Each row was made from one path, in order. Every step used is in the known rows, and no mark comes twice. Write each row's path.
Known rows
F/K/E/J: [ 0.56  0.22  1.23  1.93  0.13 -1.93 -2.39 -0.17 -0.32  0.46 -5.87  1.41
  1.47  1.30  1.13 -3.81  0.82 -2.21  4.05]
F/K/E: [-0.13 -0.66  0.88  1.75 -0.15 -2.27 -1.24  0.90 -1.29  0.90 -3.84  1.99
  0.59  3.14 -0.70 -3.08 -0.13 -2.83  3.97]
K/F/E/P/N: [-0.89 -1.84  0.44  2.52 -2.10 -1.46  0.03 -0.94  0.70 -3.27 -3.43  2.65
 -2.06  0.46  0.20 -3.17  0.17 -4.22  1.86]
J/E/P: [-0.67  0.60  2.29  0.86 -1.10  0.21 -0.63  0.04  0.59  0.69 -2.32  2.81
 -1.13  2.99 -1.15 -2.18  2.91 -1.28  1.90]
J/E/P/N: [-1.16 -0.29  1.48  2.28 -2.06  1.56 -0.23 -0.72 -0.03 -2.13 -2.21  3.14
 -2.53  3.14 -2.10 -2.35  3.79 -2.44  2.28]
K/F/E: [ 0.93 -2.48  0.54  1.04 -0.82 -3.36  0.17  0.03  0.80  0.23 -3.33  1.87
 -0.78  0.91  1.35 -3.10 -1.44 -3.60  2.46]
J/P/N: [ 1.12 -1.62  0.89  1.18 -1.01  0.43 -0.38 -0.93 -0.48 -2.26  0.47  2.43
 -1.78  2.59 -3.16 -2.19  1.61 -2.33  3.11]
F/E/P/J: [ 0.12 -2.48 -0.20  1.89 -1.75 -0.92 -0.01 -0.81  0.80 -0.73 -1.80  3.81
 -2.45  0.50  0.63 -1.24  0.45 -2.79  1.12]
P/K/F/E/J: [-0.11 -2.95 -0.08  2.72  0.97 -2.11 -1.08 -1.55  1.37 -1.83 -4.47  2.37
 -1.22 -1.07  2.83 -3.90 -0.28 -4.07  3.63]
E/K: [-0.18 -0.23  0.85 -0.91  1.11 -0.13  0.13 -1.08 -0.24 -0.02 -1.53  1.51
  0.47  0.54  1.06 -0.76  1.15 -1.81  0.73]
F/K: [-0.35 -1.84  0.69 -0.67 -0.36 -1.40 -0.67  0.10 -1.20  0.42 -2.29  2.62
 -0.28  2.15 -0.20 -2.91 -0.37 -2.75  3.56]
J/E/K/F: [-0.67 -0.89  2.24  0.97 -0.86  0.02  0.04 -0.02 -0.74  0.04 -2.97  1.15
 -0.02  1.32  0.79 -2.20  1.11 -2.29  1.46]
K/E/P/J: [-0.44  0.32  0.55  3.80 -0.51 -1.17  0.68  0.17 -0.22 -0.72 -1.47  2.66
 -0.56  1.37 -0.66 -1.46  1.76 -2.77  0.98]
J/P/E: [-0.05 -0.90  1.89  1.84 -1.36 -1.30  0.34 -1.19  0.97 -1.41  0.72  2.09
 -1.24  1.71 -2.42 -2.12  2.74 -1.69  3.34]
K/E/P: [-0.48  2.32  1.63  2.15  0.43 -1.97 -0.24  0.42  0.70  0.24 -2.77  1.88
  0.92  2.22 -0.40 -2.10  1.90 -1.92  1.23]
P/J/E: [ 0.56 -3.01  0.38  2.53 -1.72  0.44  1.03 -0.10 -0.79  0.45 -0.80  2.96
 -2.40  2.68 -1.34 -1.47  1.78 -2.67  2.54]
E/J/P/K/F: [ 0.11 -1.36  1.65  2.11  1.06 -0.58 -1.49 -1.01  0.47 -2.51 -1.22  2.01
 -0.38 -0.31 -0.10 -4.10  0.79 -2.78  3.72]
P/K/F/E: [-0.73 -3.70 -0.48  2.33  0.69 -2.57  0.21 -0.62  0.38 -1.28 -2.52  3.01
 -2.19  0.74  1.24 -3.30 -1.23 -4.53  3.53]

Which path is each row?
[ 2.26  0.10  2.16  0.03  0.06 -0.35 -2.07 -1.05  1.23  0.10 -1.75  1.53
  0.52  0.83 -0.34 -2.80  1.86 -0.63  2.63] | E/J/P
[-0.69 -0.54  1.19 -0.05  0.68 -1.21  0.95 -0.54 -0.65 -0.76 -1.88  0.82
  1.05 -0.50  1.60 -1.95 -0.33 -2.97  0.52] | E/K/F
[-0.88 -0.54 -0.20  3.42  2.09 -1.90  0.24 -0.25 -0.32 -0.45 -1.66  2.47
 -0.68  2.75 -0.70 -2.29  1.27 -3.41  3.49] | P/K/E
[ 1.39 -2.62  0.69  1.73  0.63 -0.38 -3.26 -1.77  1.55 -1.05 -2.97  3.22
 -1.99  0.83  0.44 -3.09  1.26 -1.66  4.28] | F/E/J/P/K
[-1.35 -0.67  2.51  2.00 -1.19 -0.71  0.44 -1.45  0.08 -2.86 -0.32  1.07
 -0.08 -0.50 -0.70 -2.29  1.66 -2.23  1.93] | J/P/E/K/F
[ 2.61 -2.31  0.70  1.83 -1.85  0.20 -2.73 -2.19  1.15 -2.30 -3.72  2.52
 -2.01  0.90 -0.41 -2.83  1.62 -1.79  3.70] | F/E/J/P/N
[-0.29 -2.56  0.59  1.72 -1.17  1.87  0.44 -0.88 -1.42 -0.03 -1.37  2.74
 -1.81  1.55 -0.07 -0.43  1.95 -2.05  1.23] | P/J/E/K
[ 1.72 -1.77  0.89  1.41 -0.52 -2.85 -1.17 -1.03  1.72 -0.26 -5.43  1.13
  0.22 -0.93  3.09 -3.76 -0.49 -3.04  2.43] | K/F/E/J
[-0.58 -0.96  0.29  1.48 -0.86 -0.07  1.06 -0.57  0.10 -1.26  0.28  3.20
 -1.31  0.41 -0.40 -1.20  1.30 -2.74  0.54] | E/P/J
[ 0.06 -0.45  1.03  3.29  1.40 -1.00 -1.20  0.03 -0.54 -0.60 -0.51  2.66
 -1.07  3.50 -2.57 -2.47  1.40 -2.24  4.09] | J/P/K/E
[-0.31 -2.79  0.30  2.75 -2.16 -1.82  0.63 -0.09  0.44 -1.55 -2.33  3.08
 -1.96 -0.52  1.06 -2.47 -0.83 -3.94  1.03] | K/F/E/P/J
[ 1.49  1.47  1.05  2.38  1.02 -2.26 -0.94 -0.63  1.22  0.51 -4.58  0.64
  1.73  0.90  1.37 -2.90  1.96 -1.76  2.30] | K/E/J
[-0.37  0.00  0.88  2.24 -0.19 -1.60  0.65 -2.45  2.17 -1.96 -2.62  1.27
  0.08 -0.84  1.28 -2.59  3.40 -2.35  2.52] | P/E/J
[ 0.93 -0.82  1.53  3.29 -1.49  0.16 -3.56 -0.66 -1.27 -2.44 -4.68  1.99
 -0.22  2.15 -1.95 -4.33  1.74 -2.13  5.09] | F/K/E/J/P/N
[-1.83 -0.40  0.76  1.07 -0.03 -0.58  1.43 -2.41  0.57 -1.94 -1.19  1.53
 -0.45 -0.30  0.88 -0.93  2.94 -2.46  1.44] | P/E/K
[ 2.53  1.55  2.36  2.38  0.21 -1.37 -2.45 -0.26  0.99  0.45 -3.35  1.01
  1.44  1.78 -0.75 -3.03  2.20 -0.67  3.01] | K/E/J/P
[-2.45 -0.49  1.37  2.19  0.29  0.80 -0.65 -0.48  0.26 -0.88 -1.35  4.01
 -2.52  3.06 -1.35 -2.32  3.14 -2.24  2.98] | J/E/P/K
[ 1.46  0.17  2.47  1.89 -0.59 -1.06 -3.92  0.38 -0.62  0.34 -4.78  1.54
  1.24  2.08 -0.72 -4.08  1.05 -1.00  4.71] | F/K/E/J/P
